Each row was made from one small tree. The marks that hang from a mark follow it in brackets, in alphabetical order. Every link used is in the known rows. Write each row's tree.
Known rows
N[M[V[F] Y[E]]]: [-19  18  -6  -4 -16  11  -4 -27 -16   1   6  -1 -28  47 -15  -7 -26  -5
 -48   1 -37  -6  14  12 -11  -9 -11  -9   8  16   1  39 -46  17  17 -18
  -2   4  -7  18  -5  -5  -2  -2  -9 -15   4  16   1 -12 -12   6  -8  29
  18  -6]
Q[F[J] M[K V]]: [-42   1   7  11 -22  17 -11 -19   5  -5  60   7   7  51  -7   8 -18  21
 -16  10 -65   0  -5   3   8  16   5  -9  -8  18  -7  29  25 -22  17 -40
  -6  16   8  -2  -8 -25   5  -7 -29 -37  30  44  27 -33  -6   0  -4  25
  15  25]
U[N[M[K Q]]]: [ -3  -8  26  12 -17   8   7 -40  -2  14  -3 -17 -29 -36  -9   1  -3  18
 -31  -6  22  -8  41  12  31  19  32  -8   4   2  -3  21   2   1  -3 -16
 -15  13  -3  -6   1  -3   1 -13  10 -27  37  -8 -15 -21   0  -5  -7  24
  12  -3]
F[J Q[M[K V]]]: [-18  14  26  -2 -24  17 -12  -8   7 -17  35  -4 -17  30  -4   2 -30  14
  -3  18 -66  11  20   8  -3  17 -10 -13  -7   8  -6  17 -16  -3  26 -30
  -7  17  -6   0 -15 -17   7   2 -16 -19  25  24  35 -30   2   9  -7  27
  27  34]
V[F]: [ 20   7   5   2 -11   9  -8  -9  -7   6  10  -7  -4  43 -11   2  -2  11
 -11  12 -16 -16   9   5   4   1  10 -10  11   4  -1  -1 -19  16  14  -7
   0  -7  -5  13  -2  -3 -11  -2 -11  -9   6  10  -4 -14   3  12  -1  18
  10  23]
U[N[M[Q]]]: [ -8  -1  14   8 -16   6   4 -33   5   6  -3 -16 -40 -26  -6  -3  -1   8
 -34 -16  31 -11  23   7  24   9  30   0   1   4   0  10 -11  14 -11 -12
  -1  10 -11  -6 -10  -6   6  -5  17 -28  26 -12 -20  -6  -3  14 -14  18
  10 -16]
Y[E]: [ -1  19   2  12  -3   9  -4  11  10  24   7   3 -21  -1   1 -17   7  14
  -9  -5 -18  -3   4  23  11  -7   5  -8  -5   9  -4  18 -33 -12   1 -39
   2   1   5  16  -8 -13  -4  12  -1   7   9  -1  19 -16 -15  -1  -5  13
  12  -5]
U[N]: [  1  11 -10  10 -10   9  -6   4   5  14  -1   0 -25   3  -1  -6   5  28
 -19  -5  14 -12  13  10  10   9  17  -6  -4   2   3   4 -11   5   7 -17
   8   2  -9  12 -12 -12   0   1  -2 -32  23   9 -10 -12  -7  -1  -6  21
  15 -13]
N[M[Y]]: [-31  15  18   1 -13   7  -9 -28 -11 -10   2  -6 -40   4 -16   6   4 -10
 -34 -12  16   1  14  20  -2   0   3 -10   3   2  -1  23 -16  18   8 -22
   7   4  -5  15  -2 -16   2   3  -1  -8   2  12 -18 -22 -10  16   0  19
  12  -4]
K[M[N Q Y[E]]]: [  4  19  11  11  -2   8  -4   1  -4   3  -7 -10 -36 -63   7 -39  -5 -15
 -18 -33 -21  -5  20  19  15  -1   3 -16 -22  37  -5  53 -56  -7 -10 -67
   3  16   1   2  -8 -30  -2   4   9  -9   6 -21 -14 -19 -16 -31  -6  29
  11 -25]
V[F[J[D] Q[M]]]: [-11  21  40 -13 -22   9 -14  -5  -1  -7  16 -11 -23  64  -1  -3 -17  -9
  -5  12 -40   2  15 -27 -13   0 -11 -10  -3   9  -8  -7 -36   4  16 -29
 -15   6  -7  16  -9 -24 -16  -4 -14   3  16  14  27 -22   7  56 -11  55
  29  41]
Q[F M]: [-22   6   9  12 -10   9 -12  -6   6   5  45  -9  -7   4 -10  -2   5  13
  -9   1 -30  -2  -8 -12  28   2  21   0 -26  21  -6  11  -6 -15   0 -37
   8   7   7   4  -8 -22   7  -6 -18   4  16  -2   1 -24  -9  31 -13  24
   8  13]
F[J[D] Q]: [-29  24  35   2 -16   9 -15   4  -2  -5  -4   3 -40  37   7   5  -5  -5
  -4  -9 -30   7  10  -6 -29   7 -12 -11   7  -3  -6   5 -23   3   5 -35
 -11   8  -4  19 -15 -16  -8  14  -8  10  11  13  22 -22  -2  38   0  30
  26  15]
D[J]: [-14   3  -1  10  -2   7  -2   3  10   7   1   5 -18  11 -10  -9  -6   7
 -17   8 -11  -7  12  12  19  -3  25  -9 -11   9  -6   7 -26  12  13 -26
   2   7  -5  12   2  -9   3   1  10  -7  12  -2  11 -17 -13   7   1 -13
   2  17]
M[K Q]: [ 13 -13  35  10 -10  10   7 -29   4  20  11  -8 -14 -23   0 -12   1  15
  -5  -3 -16  -4  20  26  21  19  17 -15   2  10  -6  12  -7  -7   2 -30
 -10   3   5 -10  -8  -2  -5   0  -1   1   8  -1 -15 -18   4 -26   2  13
   5  22]
Y[M]: [  9  -4   8   6  -8   5 -17   3  -4  12  -6  -2 -33 -12 -12   0  -4   5
 -23   4  15  -5 -17  -1   7   6  13  -4   8  10  -6   8 -22  -3  11 -30
  32   4   1  14 -10  -5   0   4 -12  10   4   8  -4 -14 -11   1 -11  -3
  10   6]
M[N[U] Q[F[V]]]: [-54  -3  10  27   4   9  17 -20  -1  -2  23 -14 -10 -43  13 -33  18 -13
   0 -29 -23   5  -6   4  26  33  28  25  -7  19  -6  44 -10 -20 -12 -70
 -22  -4  11 -11 -12  -9   5 -17 -29 -11  14 -18 -22 -28  -5 -14  -2  -4
   5 -15]
M[K N Q[F] V]: [-50  -1  -4  13 -11  12   4 -42  -8   3  33   2  -2 -23  12 -25 -13  19
 -11 -15 -77  -3   4   1   6  32   7   1 -13  30  -3  55   2 -14   7 -36
 -16  13  13 -21  -6   3   4  -7 -19  -5  19   2 -12 -25   9 -31  11  15
   9   2]
J[D]: [-22  12  27   4  -6   9  -8   2   2  24  -4   4 -36  26  -2  -3  -4  -1
 -19  -8 -22  -1  -3   2 -22  12  -2  -9   2   8  -4  11 -22  -6   2 -20
   1  -1  -3   6 -17  -9 -11   7  -6  23   9  -3   2 -11  -2  14   1  22
  10  13]
F[J[D] Q[M] V]: [-13  21  55   3 -14  15  -2   8   9  -6   5 -10 -44  15  -4 -13 -17 -19
  -3   0 -32  15  12   3 -16  17   4   5  -8  10  -9   7 -24  -7  -4 -48
 -12   9 -10  13 -29 -34   1  10  -7  -1  20  11  35 -22 -11  30 -20  30
  29  21]
V[F[Q]]: [ 13  12  18   0 -13   6  -9  -8 -13  -9  -2 -16 -12  28  -5 -10  -2  10
   4  12 -26  -8  21  -3  10  -4   0  -4  -3   3  -3  -7 -50  22  13 -16
  -9  -2 -10  20  -5   7  -3   3  -9  10  -1  10  -4 -18   7  27  -6  24
  21  24]
Q[F]: [-32   7   3  20  -8   7 -10 -10  -6   8  30  -1 -10  16  -7   1  11  16
 -11  -7 -22 -11 -11   1  19  10  13  -1  -7  10  -1  13  -2  -8   0 -29
   5   6   7  17 -11  -8   5   1 -15  -1   2   7   0 -24  -7  13   1  11
   9   0]
E[K Y]: [ 31   7  31   5 -18   5 -12  17  12   8   7  -2 -19  18 -12 -24   0 -10
 -11 -14   9 -11  20  23  24   5   8  -9   1   7  -5  25  19   7  17  -8
  -4   0  -1   8   2 -16   2   5 -13  24   5  37  13 -37 -16  -3 -11   9
   7  27]
F[J[D] Q[M]]: [-19  21  42  -5 -18  10 -16   3   6  -6  13  -7 -40  29  -2   0 -11  -9
  -4  -1 -36  13   9 -21 -15   6  -8  -8 -12   8  -7   6 -28  -7   2 -41
  -7  14  -6  10 -18 -29 -10   6  -8   6  18   3  33 -22  -2  52 -11  41
  24  28]
Y[M[V]]: [-12  -5 -10   2 -15  10 -15   0  -1  12   1   7 -34  11 -15  -4 -26  12
 -30   4 -16  -8 -27  10 -11  13  -1  -2  10  14  -1  17 -28   1  23 -11
  38   7  -7  10 -23   2   3   6 -15  -4   9   8  -2  -8  -8 -11 -15 -11
  10  -1]
K[M[Q[F] Y]]: [-11 -10  21  22 -10   9 -12 -22  -6 -12  22  -7 -19  -4  -6  -4   3  -9
 -15 -26  -3 -18  -2   1  18  -2  26  -6 -27  32  -5  37 -22   9 -18 -46
  10  15   1  14 -18 -22  10  -5  -1 -29  -9  -4 -38 -24 -12  -9  -6  39
  14 -15]
K[M[Q V]]: [  3 -12  19   4  -9  14  -7  -9   6   3   6  -2 -26  11  -1  -7 -30   3
 -20  -6 -29 -15 -10  18  10   9  21 -10  -3  29  -6  37 -41  21   0 -10
  18  13 -18  -2 -28  -2  10   5   6 -38   3 -27 -18  -5   1  -9 -13   0
   4  -5]
F[J Q]: [ -6  20   9   5 -16   9 -18  -1   0 -19   3  -4 -25  26   3  -2   9   6
   4  -7 -15   2  14   8   1   1  -4  -7   3  -9  -6   3 -18  14   3 -40
  -3   8  -3  17 -11 -14   3  16 -13 -13   6  17  24 -27  -4  28   0  20
  26  12]
N[M[K V Y] U]: [-62  -6  16  12 -10  14  -2 -33  -8  -7  12   2 -30  31 -12  20 -18  -3
 -39   2 -22   9  15  16   0  24  -2 -10  14   0  -3  43 -13   2  38 -29
 -11   0   2   3   5  -2  -2 -13 -22 -22  21  17 -23 -32 -10 -19  11  12
  16   6]
K[M[N V[F] Y]]: [-16  21 -11   0 -12  13 -16  -1 -22 -25   3   1 -21  42  -4 -15 -40  -6
 -27  -7 -59 -14  13   7 -20   7 -16 -14 -13  32   3  54 -43  31  24 -15
   9   9 -15  18  -2  -8  -4  -2 -11 -37  10  11 -26 -16   9 -21   4  20
  23   0]
M[K N Q Y[E]]: [ -8  14  13  13  -7   8  10 -24  -4  12  -2  -6 -25 -68  14 -45   5   6
 -15 -25 -39   8  38  30   9  10 -10 -21 -17  27  -5  45 -42 -22  -4 -71
 -21   6  20  -9   1 -20  -9  -2  -6  14  15   5 -13 -29 -10 -55   9  34
  15   2]
K[M[Y]]: [  7   6  17   7  -7  11 -22   4  -6  -7   0  -2 -35  18 -15   2  -9  -4
 -23 -12  12 -11  12  17   9  -1   9 -19 -19  18  -3  25 -34  21  -1 -32
  20  10  -9  20 -12 -24   6   8  -1 -26   0  -1 -26 -24  -9  -6  -2  23
  12  -7]
Q[M]: [ -1   9  21   5  -8  11  -7   4  14   8  28  -9 -18  -1 -11  -6  -7   7
 -10   6 -17  -1   0   5  18   7  15  -9 -15  12  -3   5 -16  -3  12 -20
   9   3  -8   4 -11 -20  -3   6  -8  -5  19  -1   5 -15  -9  17 -14  19
   8  23]
K[M[N[U] Q Y]]: [-37  -1  24  13   2   9  -5  -7  -4 -17  -1 -12 -33 -36  11 -20   6 -21
 -12 -32  -1  -3  15   3  13  15  12  -6 -17  21  -5  43 -40   7   8 -57
  -2   3  -3  -1  -3 -21  -9 -14 -11 -25   8 -35 -52 -22  -7 -22   4  21
  11 -13]
E[Y]: [ 17   9  28   5 -10   7  -5  12  13  10  10   3 -21  31 -12  -5   6   3
 -14 -13   5  -4   1  13  12   3   5 -12   2   7  -2  30  -5   7  17 -19
  10   2   0   8   0 -13   4   4  -1  13   3   5 -11 -18 -28  -7 -10  15
  10   7]

Which tree is each row?
[-31   6   6  18  -4  10  14 -29  -7  -3  15 -14 -17 -56   7 -43   6  -6
  -5 -27 -38   3  -2  10  16  23  30  17 -13  29  -4  37  -4 -13 -22 -54
 -11   6   9  -9 -16 -12  10   0  -9   3   7  -7 -20 -26  -2 -19  -5  -5
   9 -14]	M[N Q[F[V]]]
[-27   3  19  14   1   7   9 -14   8   4  11 -11 -21 -35  20 -29  14  -4
  -1 -26 -20   8   7   4  21  24  11   5   3   9  -5  27 -32  -7  16 -46
 -16  -7   2 -10  -6  -6 -13  -9 -18   2  17 -38 -23 -17  -1  -5   6   1
   4   5]	M[N[U] Q]
[-26 -21  50  17  -6   8  12 -46   6   8   8 -14 -21 -15  -4  15  10  -3
 -19  -5   2   7  24   1  36  22  26  -4  22   1  -8  21  -5  -1  16 -29
 -25   1   8 -14   9   4  -6 -19  -5  -4  21 -24 -20 -24   3   1   0   8
   3  12]	N[M[K Q] U]
[ 14 -15  15  12 -13  10   3 -21   1  39  10   4 -26 -37  -4 -25 -24  20
 -30  -1 -40  -4  -8  21   8  12   7 -10   7  25  -6  29 -44 -23  12 -47
  14  13   8  -8 -16   2  -3   2  -1   4  16  -1   9 -11 -11 -45 -18   3
   8   1]	Y[E M[K Q V]]
[ 12  -1 -11   1 -14   9  -9   4  -8  26   4   8 -14  31 -12 -16 -27  20
 -34  14 -44 -16 -19   3  -7  -6   0  -3  18  19  -4  19 -52  -4  22 -24
  23   1  -1  17  -8   7  -6   3 -15  -5  12  15  20  -5  -9  -8 -21   6
  16   1]	Y[E M[V[F]]]
[-46   4  -5  11  -7  12 -11 -23  -8  -4  24  -3 -13 -11   8 -21 -21   1
 -17 -27 -48 -13 -10   0   8  18  16  -1 -25  42  -5  63 -25   1   0 -28
   6  22   0  -8 -18  -3  15  -4  -7 -26   9 -29 -18 -12   4 -12  -8   6
   9 -22]	K[M[N Q[F] V]]
[-48   7  17   1 -13  10  -7 -25 -13 -17   9 -11 -16  53 -10  11 -24  -6
 -18  14 -33  -1  13 -12   9   7  -1   6  20  -6  -5  24 -51  28  36  -3
 -16  -3 -15  14   2  22   2 -13 -18   1  15 -16  -1 -13  12  41  -5   9
  21  10]	N[M[V[F[Q]]] U]
[  9  12  17  17 -10  10   0  -6  -2  18   9   2 -21  -9  -2 -17   5  18
 -17  -6 -19   4  30  28  10  -2  -5 -22  -5  14  -3  27 -31 -22   5 -54
 -11   3  14  12  -2 -19  -7   8  -9   8  11  29   1 -31 -23 -36   5  38
  19   7]	M[K Y[E]]
[-52   5  12   5  -4  15  -1  -3   4   1  39   0  -5   3   5 -16 -19  12
 -13   4 -71  11  15   0  12  34  -4  -6  -5  17  -6  42 -21 -24  44 -35
 -13   4   2 -18   4  -6  -4 -18 -33  -3  45 -10   3 -26   3 -22   4   8
  12  24]	Q[M[K N[U] V]]
[-27  -8  -2  14 -13  13  -2 -33   2   9  35   4  -9   6   3 -13 -11  12
 -13 -16 -41  -9 -23   7   2  16  16   4  -6  20  -4  28  -9   3   0 -22
   7   7   0  -6 -28   2   7   0 -15 -13   3  -7  -7 -12  -2  -1  -2  17
   5  -4]	M[Q[F] V]
[-36   9  -3  11 -21  14  -3 -30 -14  -8   2   2 -42  16 -16   5 -27  17
 -50  -2  -1  -8  38  21  -7  20   0 -12   0   7   5  38  -6   5  16 -12
  -3  13  -8   5  -4  -8   7  -7  -2 -40  32  38 -17 -23  -9 -28   0  29
  23 -13]	U[N[M[K V Y]]]
[-47  23  -5  10  -9   7 -13 -15  -5 -18  39 -11 -15 -21  -5 -24   7   3
 -16 -15 -39   8   7  -9  10   9  -3  -3 -42  29  -1  42 -12 -24   6 -59
   2  10   8   5  -8 -37   2  -6 -31   1  13  15 -22 -36 -15   3   0  43
  11   1]	Q[F M[N Y]]
[-37  14   9   6   2   8  -6  11  11  -1  25 -12 -12 -16   6 -12   4  -4
  -4  -6 -32  11   6 -13  19  20   7   1 -12  12  -5  24 -26 -16  28 -45
  -6  -5  -1  -6   4 -19 -11 -15 -27   2  32 -28 -14 -20  -6  13  -2   9
   5  10]	Q[M[N[U]]]
[-48  -2  29  16 -11  14   7 -28   1   7  15   3 -28  10   8  -9   3 -14
 -12 -28 -26   2 -17   7 -12  24  25  10   7  15  -7  26  13 -11 -27 -58
 -17   3   8   1 -28 -29   0  -2  -8 -29   7  13   5 -25 -10   4  -8  23
  14  -1]	M[Q[F[J[D] V]]]
[-41   7   4   7   2   3 -13  10  -2   3   0  -5 -28 -33   7  -9   8  -5
 -18 -13  -5   9  -4  -9  13  21   6   5  11   4  -4  28 -29 -16  29 -51
  13  -3   7   7   6  -5  -7 -13 -32  13  22 -17 -18 -18  -9  -6  -4 -10
  11  -6]	Y[M[N[U]]]
[ 25   6  45   6 -11   4 -13   7   4  -6   2 -10 -30 -28   1 -44 -12 -27
 -10 -33   4 -18  28  19  39  13  21 -11 -19  30  -9  58   5  11   7 -21
  -6  15  -4  -8   5 -21   8   0  -6  14  10  -3   0 -31  -5 -17 -14  10
   6   8]	E[K[M[N Q]] Y]
[-18  13 -13   0 -13  13  -2 -18 -15   2  16   0   1  28   1 -18 -28  20
 -20  10 -81  -8  23   6 -10  21 -14 -15   8  18  -2  35 -12   5  36  -6
 -16   2   2  -4  11  12  -7  -6 -21  -3  27  21   5 -22  19 -30  11   9
  13  25]	M[K N V[F]]
[-41   7  24  12  -1   9  -1  -4   1 -12  26 -11 -15 -26   5 -15   2   1
 -11  -3 -33  17  37  -2  15  25  -7 -14 -18  15  -3  35 -20 -29  26 -61
 -20   0  10  -7  13 -27 -13 -21 -31   4  35   5 -28 -40 -11 -22  12  32
  15  18]	Q[M[K N[U] Y]]
[-44  15  16  17  -3   6  -1  -9  -2   2   1  -3 -36   5  -5   7  17 -11
 -35 -18  11   8  15  10  14   0   4  -4   9  -1  -4  31 -43  -3  14 -53
 -10  -2   7  16   2 -20  -4  -9 -10  -8  13  -9  -7 -26 -28   8  -5  23
  10 -22]	N[M[Y[E]] U]
[-40  36  -2  -6 -18  14 -15   2   7 -28  29  -6 -26   8  10 -25 -25  -1
  -5  -5 -69  14  13   3 -15  18 -21  -7 -17  16  -5  32 -29   3  23 -40
  -1  17 -12  -3 -21 -20   5  11 -21  -8  30   1  25 -24  -2  21  -6  16
  26  17]	F[J Q[M[N V]]]
[  1  16  32   7 -19  14  -3   2  10 -34   7 -15 -42   3 -11 -22  -5 -21
  -1  -2 -22  16  20  21  -7   7   4   0 -22   9  -4  11 -24   3  -8 -63
   0   8 -12  18 -27 -46   9  12 -16 -27   9  37  12 -39 -24   4 -18  29
  33  11]	F[J Q[M[Y]] V]
[-18  -4  14  19 -13  13   5 -27   5  -7  23  -6 -12   6   1 -17  18  -4
  -4 -25 -14  -2 -16  17  12  19  33  11   6  12  -6  23  19  -4 -28 -58
  -9   3   4   0 -21 -25   9   0 -13 -52   2  17   2 -31 -17  -3  -6   4
  16  -5]	M[Q[F[J V]]]
[-13 -13  21  25 -13   8   2 -45 -12   2  26  -8 -11 -28  -4 -13  13   9
 -13 -15 -18  -5  14  15  12  14   9 -10 -18  19  -4  29  -1 -15  -9 -55
 -14   6  18  -3 -10 -12  -4 -11 -12  -6  -3  23 -34 -37 -12 -30  12  40
  10   8]	M[K Q[F] Y]
[-29  30  -5  12 -16   7  -1  -7  -7  10 -10  -5 -48 -18 -11  -6   5   7
 -46 -17  33  -5  31  18  12  -7   8  -8  -8   5   2  30 -32  -3  -9 -44
  -1   9  -3  23  -2 -25   1  -2   7 -28  24  16  -4 -18 -31   0 -12  44
  20 -37]	U[N[M[Y[E]]]]
[ 16   8   8  12  -8   9   4 -15   7  14   4  -7 -33 -38   4 -33   9   5
 -18 -22  -5  -1   6  31   1  -2   5 -11 -12  20  -2  22 -50  -5 -11 -54
   1   3   7   4 -22 -27  -8   7   1   3  -5  -3  -9 -16 -24 -18  -4  30
  11  -9]	M[Q Y[E]]
[-64  11  10   5 -20  17 -12 -10  11   4  51  13 -18  73  -1  14 -24   6
 -30  -4 -64   5 -29 -18 -23  15  -4  -2  -8  23  -4  31   7 -14  11 -35
   2  15   3   7 -26 -32  -4  -4 -23 -20  23  21  27 -16 -10  36  -9  37
  16  14]	Q[F[J[D]] M[V]]
[-21  33 -18  10 -13  11 -10   2 -11   1   5   4 -34 -23  12 -53 -12  -8
 -27 -17 -57  -7  20  43  -6  12 -24  -5 -18  27  -3  54 -31 -17  13 -39
  -6   5   2   4 -11 -24  -3  15 -30  13  15  41  31 -31  -8 -39   5   7
  13  -3]	M[N V Y[E[K]]]
[ 32  -7  17  -5 -25   7 -22   9  -7  11   8   6 -17  46 -24 -19 -41  -5
 -34   8 -12 -26  -6   7   6   4   3  -7  12  17  -5  30   1  14  39   5
  21   0  -7  11  -2   0   0  -4 -29  16   7  52  21 -26 -11 -12 -21  -1
  11  27]	E[K Y[M[V[F]]]]
[ -5   7 -12  11 -10  10 -10  10   0  30   6  11 -31  -2  -7 -15 -19  12
 -31  -2 -29 -11 -22  17 -10   2  -3  -2   8  19  -4  28 -49 -15  16 -36
  31  11  -1  11 -21  -3   1  11  -8   4  10  -1  20  -8 -19 -16 -20  -8
  12 -15]	Y[E M[V]]
[  9   0   2  -7 -18   7 -19  -6 -18  -4   2  -4 -24  26 -16  -8 -37  11
 -17  24 -34 -12  -6 -17  -9  -1  -7   1  12  12  -4   3 -60  21  30 -10
  22   6 -13  21 -18  14   2   1 -17   8   0  17   7  -9   6  10 -18  12
  25  15]	Y[M[V[F[Q]]]]
[-49   6  19  12  -7   7  -5 -19  -2 -12   8  -7 -40  21 -10  18  10 -14
 -33 -11  23   8  14   2  10  12  11  -2   8  -7  -1  27 -23   9  18 -33
  -6  -4   3  14   4 -19  -1 -15 -21 -10  11   0 -30 -26 -16  17   4  14
  15  -9]	N[M[Y] U]
[ 11  -8   5   7 -10   9   1 -14   5  33   1   3 -35 -35  -3 -27 -22   8
 -28  -7 -24  -8 -34  14  -3   8   8  -1   7  25  -4  24 -61 -12   5 -44
  26  13  -1  -1 -31  -2  -3   6  -1   0   4 -16  10   0 -16 -25 -23   0
   6 -10]	Y[E M[Q V]]
[-26   2  34   6 -15   9  -7 -31 -12  -7   0  -8 -34   3 -17   9  -3  -4
 -37  -3   0   6  37  20   6  10   0 -19   4   4  -1  29  -6   2  11 -22
  -7   8   6   7  11 -14  -1  -4  -3  -3  13  26 -20 -31  -7 -11   8  29
  16  11]	N[M[K Y]]
